What can hang from each mark:
z_510: z_285 z_501 z_592
z_592: z_101 z_437 z_510
z_122: z_869
z_437: z_592
z_501: z_730
z_869: z_730
z_285: z_510
z_730: z_501 z_869

Known rows, with every way that one mark hangs from another:
z_122[z_869]: [-0.68 -0.76 -1.15 -2.06  1.00  1.10 -3.91 -0.13  1.64 -3.12 -2.74  3.25
 -0.37  2.15  0.72  0.39 -0.49  2.53]
z_510[z_285 z_501]: [-1.23 -2.14 -0.67 -2.18  1.53 -2.16 -5.96  0.51  0.02 -0.72 -4.71  3.39
  4.11  1.49 -0.66  0.31  1.49  2.42]
z_592[z_101]: [-2.36  0.39 -1.89 -2.32  1.08  0.21 -3.35  1.57  0.87  0.74 -2.22  2.90
  1.70  0.47 -0.73  2.24 -0.48  2.32]
z_501[z_730[z_869]]: [ 0.69 -0.48  0.98 -0.95  1.12 -0.04 -2.20  0.11 -0.40 -4.46 -1.06  5.38
  1.45  1.68  1.02  0.97 -2.78  4.20]
z_285[z_510]: [-0.92 -1.16 -0.31 -1.23  1.25 -0.18 -6.49 -0.45  1.42  0.03 -1.38  2.03
 -0.20 -0.19  0.06  1.89 -1.84  0.35]
z_510[z_285 z_501 z_592[z_101 z_437]]: [-4.45 -1.10 -2.25 -1.85  1.96  0.26 -5.67  6.38 -1.45  3.31 -3.95  1.99
  4.99  1.36 -2.23  1.78  0.71  3.95]
z_510[z_285 z_501[z_730] z_592]: [-1.13 -3.18 -0.16 -0.46  2.05 -1.64 -5.94  2.67 -1.12 -0.94 -2.99  3.58
  4.54  1.65 -0.16  0.77 -0.77  4.92]
z_592[z_101 z_437 z_510[z_285]]: [-4.08 -0.51 -2.55 -0.81  1.15  0.85 -3.74  5.41 -0.09  4.42 -3.69  1.39
  3.33  1.08 -2.46  2.94  1.63  2.28]
z_592[z_437 z_510[z_285 z_501]]: [-2.59 -2.05 -1.30 -0.65  1.84 -1.17 -5.12  4.60 -1.40  2.58 -4.88  3.00
  4.66  0.94 -2.04  1.75  2.57  2.69]
z_592[z_101 z_437 z_510[z_501[z_730]]]: [-2.83 -0.85 -0.98  0.01  1.78 -0.74 -1.79  7.04 -2.17  2.48 -2.60  4.44
  5.33 -0.38 -1.42  3.17  1.39  4.43]
z_285[z_510[z_501[z_730[z_869]] z_592]]: [ 0.08 -2.92  1.82  0.03  2.05  0.90 -5.88  1.73 -1.24 -2.32 -0.79  4.17
  2.81  0.85  1.53  0.79 -3.77  4.33]
z_437[z_592[z_510]]: [-2.15 -0.66 -1.72 -1.03  1.12  0.88 -4.05  4.27 -0.51  1.75 -1.80  3.04
  0.91 -0.01 -1.35  1.70  0.32  2.14]
z_592[z_101 z_437 z_510[z_285 z_501[z_730]]]: [-3.29 -1.95 -0.97 -0.07  1.70 -1.02 -2.88  6.71 -1.67  2.80 -3.94  3.30
  6.31  0.84 -1.78  2.68  2.47  4.17]
z_437[z_592[z_101]]: [-3.51  1.09 -2.23 -2.66  0.99  1.04 -3.28  4.74 -0.31  1.18 -1.55  2.64
  1.66  0.20 -1.47  1.66 -0.13  2.22]
z_592[z_101 z_437 z_510[z_285 z_501]]: [-4.17 -1.43 -1.97 -1.08  1.60 -0.13 -4.24  5.85 -1.17  4.22 -5.05  2.38
  5.68  0.78 -2.48  2.28  2.95  2.91]
z_730[z_501 z_869]: [ 0.42  0.23  1.92 -2.72  2.22  0.86 -3.24  0.00  0.78 -3.94 -1.71  4.64
  1.70  1.72  0.94  1.16 -1.07  3.95]
z_122[z_869[z_730]]: [ 0.25 -0.86 -0.08 -1.59  1.34  2.86 -2.95  0.23  2.44 -4.71 -3.55  3.10
 -0.69  1.16  1.21 -0.33  0.61  2.29]
z_869[z_730]: [-0.10 -0.32 -0.06 -1.47  1.70  1.06 -3.38  0.58  1.47 -2.53 -2.84  3.32
  0.52 -0.28  0.19  0.84 -0.12  1.83]
z_285[z_510[z_501[z_730[z_869]] z_592[z_437]]]: [-0.97 -1.86  1.37  0.31  2.31  0.86 -5.53  4.92 -2.50 -1.27 -0.65  4.05
  2.96  0.63  0.36  1.60 -3.38  4.37]
z_730[z_869]: [-0.04 -0.02 -0.02 -2.01  1.15  0.95 -3.55 -0.46  0.03 -3.11 -1.93  4.31
  0.87  1.80  0.49  0.85 -2.16  3.04]

Rows:
[-3.29 -2.32 -0.94 -0.41  1.33 -0.31 -3.24  6.77 -1.51  2.28 -3.51  3.20
  6.04  0.73 -1.47  1.34  2.63  3.97] => z_437[z_592[z_101 z_510[z_285 z_501[z_730]]]]
[-3.53 -0.52 -2.04 -1.03  1.79  0.11 -3.07  6.21 -1.64  3.90 -3.69  3.71
  4.79 -0.27 -2.15  2.89  1.96  3.19] => z_592[z_101 z_437 z_510[z_501]]
[-2.19 -1.48 -1.28 -1.34  1.63 -0.23 -4.27  5.03 -1.64  1.71 -3.07  4.15
  3.38 -0.10 -1.31  0.97  1.44  2.71] => z_437[z_592[z_510[z_501]]]
[-0.33 -2.99  0.99 -0.58  1.89  0.10 -5.14  1.97 -1.63 -3.14 -2.79  4.50
  4.78  2.83  0.55 -0.05 -1.79  5.77] => z_510[z_285 z_501[z_730[z_869]] z_592]
[-3.69 -1.49 -1.18 -0.59  2.17 -0.47 -4.24  7.16 -2.04  1.79 -2.96  2.79
  5.75  1.30 -1.61  1.92  0.23  5.17] => z_510[z_285 z_501[z_730] z_592[z_101 z_437]]
[-1.05 -2.27  0.78  0.35  1.76 -0.36 -3.17  4.46 -2.48 -0.96 -3.66  4.77
  5.41  2.08 -0.72  1.31  0.78  4.81] => z_592[z_437 z_510[z_285 z_501[z_730[z_869]]]]
[-4.11 -0.08 -1.92 -0.84  1.77  2.16 -6.25  5.83 -0.11  3.91 -0.51  0.59
  0.80 -0.20 -1.42  3.23 -2.46  1.75] => z_285[z_510[z_592[z_101 z_437]]]
[-3.32 -2.19 -1.68 -2.05  1.82  0.25 -6.20  3.31 -0.29  2.15 -3.99  2.16
  4.84  1.58 -1.12  0.95  0.58  3.75] => z_510[z_285 z_501 z_592[z_101]]
[-4.08 -0.96 -1.37 -1.10  2.26  1.11 -6.65  6.25 -1.19  3.89 -1.96  1.63
  3.13 -0.56 -1.32  2.60 -1.09  2.43] => z_285[z_510[z_501 z_592[z_101 z_437]]]
[-2.66 -2.53 -0.80 -0.85  1.85 -0.64 -4.86  4.13 -0.85  0.83 -3.09  3.01
  5.68  1.46 -0.52  1.31 -0.01  5.04] => z_510[z_285 z_501[z_730] z_592[z_101]]
[-4.20 -1.01 -2.35 -1.43  0.83  1.63 -4.14  5.45  0.21  3.81 -3.16  1.33
  2.95  1.10 -2.07  1.76  1.67  2.02] => z_437[z_592[z_101 z_510[z_285]]]
[-3.50 -0.97 -1.95 -1.80  1.49  0.86 -3.49  6.27 -1.40  3.44 -3.19  3.49
  4.43 -0.39 -1.61  1.51  2.12  2.91] => z_437[z_592[z_101 z_510[z_501]]]
[-0.74 -3.08  0.68  0.09  2.16 -0.65 -6.95  2.50 -0.68 -0.30 -1.11  3.26
  2.76 -0.10  0.71  1.50 -2.50  3.38] => z_285[z_510[z_501[z_730] z_592]]
[-1.85 -2.78 -1.07 -1.56  2.01 -0.84 -7.09  1.93 -0.49  0.61 -3.93  2.74
  3.89  1.77 -0.69  0.47 -0.07  3.58] => z_510[z_285 z_501 z_592]
[-2.24 -2.09 -0.48 -0.22  2.32 -1.65 -5.35  5.86 -2.22  0.02 -2.88  3.35
  4.64  1.39 -1.28  1.43 -0.35  5.02] => z_510[z_285 z_501[z_730] z_592[z_437]]
[-1.42 -3.24 -0.83 -0.94  1.61 -1.16 -5.67  1.37 -0.04  1.62 -4.99  3.20
  4.57  1.25 -0.89  1.06  2.24  2.61] => z_592[z_510[z_285 z_501]]
[-1.40 -2.68 -0.24 -1.03  2.15  0.15 -8.19  1.73 -0.12  1.10 -2.07  2.39
  2.01 -0.18  0.11  1.30 -1.94  2.21] => z_285[z_510[z_501 z_592]]
[-4.11 -1.91 -1.85 -1.77  1.35  0.70 -4.68  6.09 -1.00  3.71 -4.50  2.34
  5.32  0.74 -2.01  1.05  3.09  2.72] => z_437[z_592[z_101 z_510[z_285 z_501]]]
[-0.52 -2.48  0.34 -1.07  1.61 -3.02 -4.74  1.23 -0.60 -2.07 -3.79  4.25
  4.81  1.61 -0.12  0.71  0.91  3.74] => z_510[z_285 z_501[z_730]]
[-2.67 -0.62 -1.18 -0.43  1.87  1.12 -7.13  4.26 -0.37  2.26 -0.50  1.14
 -0.23 -0.16 -1.02  2.71 -2.95  1.54] => z_285[z_510[z_592[z_437]]]
[-1.22 -2.34  1.14 -0.37  1.92  1.98 -5.03  3.05 -1.06 -0.58 -0.92  3.55
  3.85  0.63  1.07  1.55 -3.18  4.45] => z_285[z_510[z_501[z_730[z_869]] z_592[z_101]]]
[-1.03 -2.65  0.73 -0.24  1.34  0.34 -3.35  4.52 -2.23 -1.56 -3.26  4.64
  5.12  2.03 -0.23  0.13  0.85  4.60] => z_437[z_592[z_510[z_285 z_501[z_730[z_869]]]]]
[-4.54 -0.21 -2.73 -1.48  1.65  1.43 -5.22  5.93 -0.52  3.44 -2.60  0.89
  2.52  1.63 -2.31  2.50 -0.57  3.28] => z_510[z_285 z_592[z_101 z_437]]
[-2.91 -2.03 -0.99 -1.37  1.93  1.17 -7.03  3.08  0.04  2.87 -2.15  1.83
  2.98 -0.31 -0.30  1.94 -1.50  2.22] => z_285[z_510[z_501 z_592[z_101]]]
[-2.51 -0.61 -1.56 -1.44  2.42 -0.47 -5.25  5.25 -2.29  1.22 -2.51  3.68
  2.97  0.34 -1.53  1.62 -0.87  4.07] => z_510[z_501 z_592[z_437]]
[-2.54 -2.46 -1.15 -1.27  1.44 -0.45 -5.51  4.66 -1.20  1.96 -4.36  3.04
  4.26  1.01 -1.68  0.57  2.51  2.49] => z_437[z_592[z_510[z_285 z_501]]]
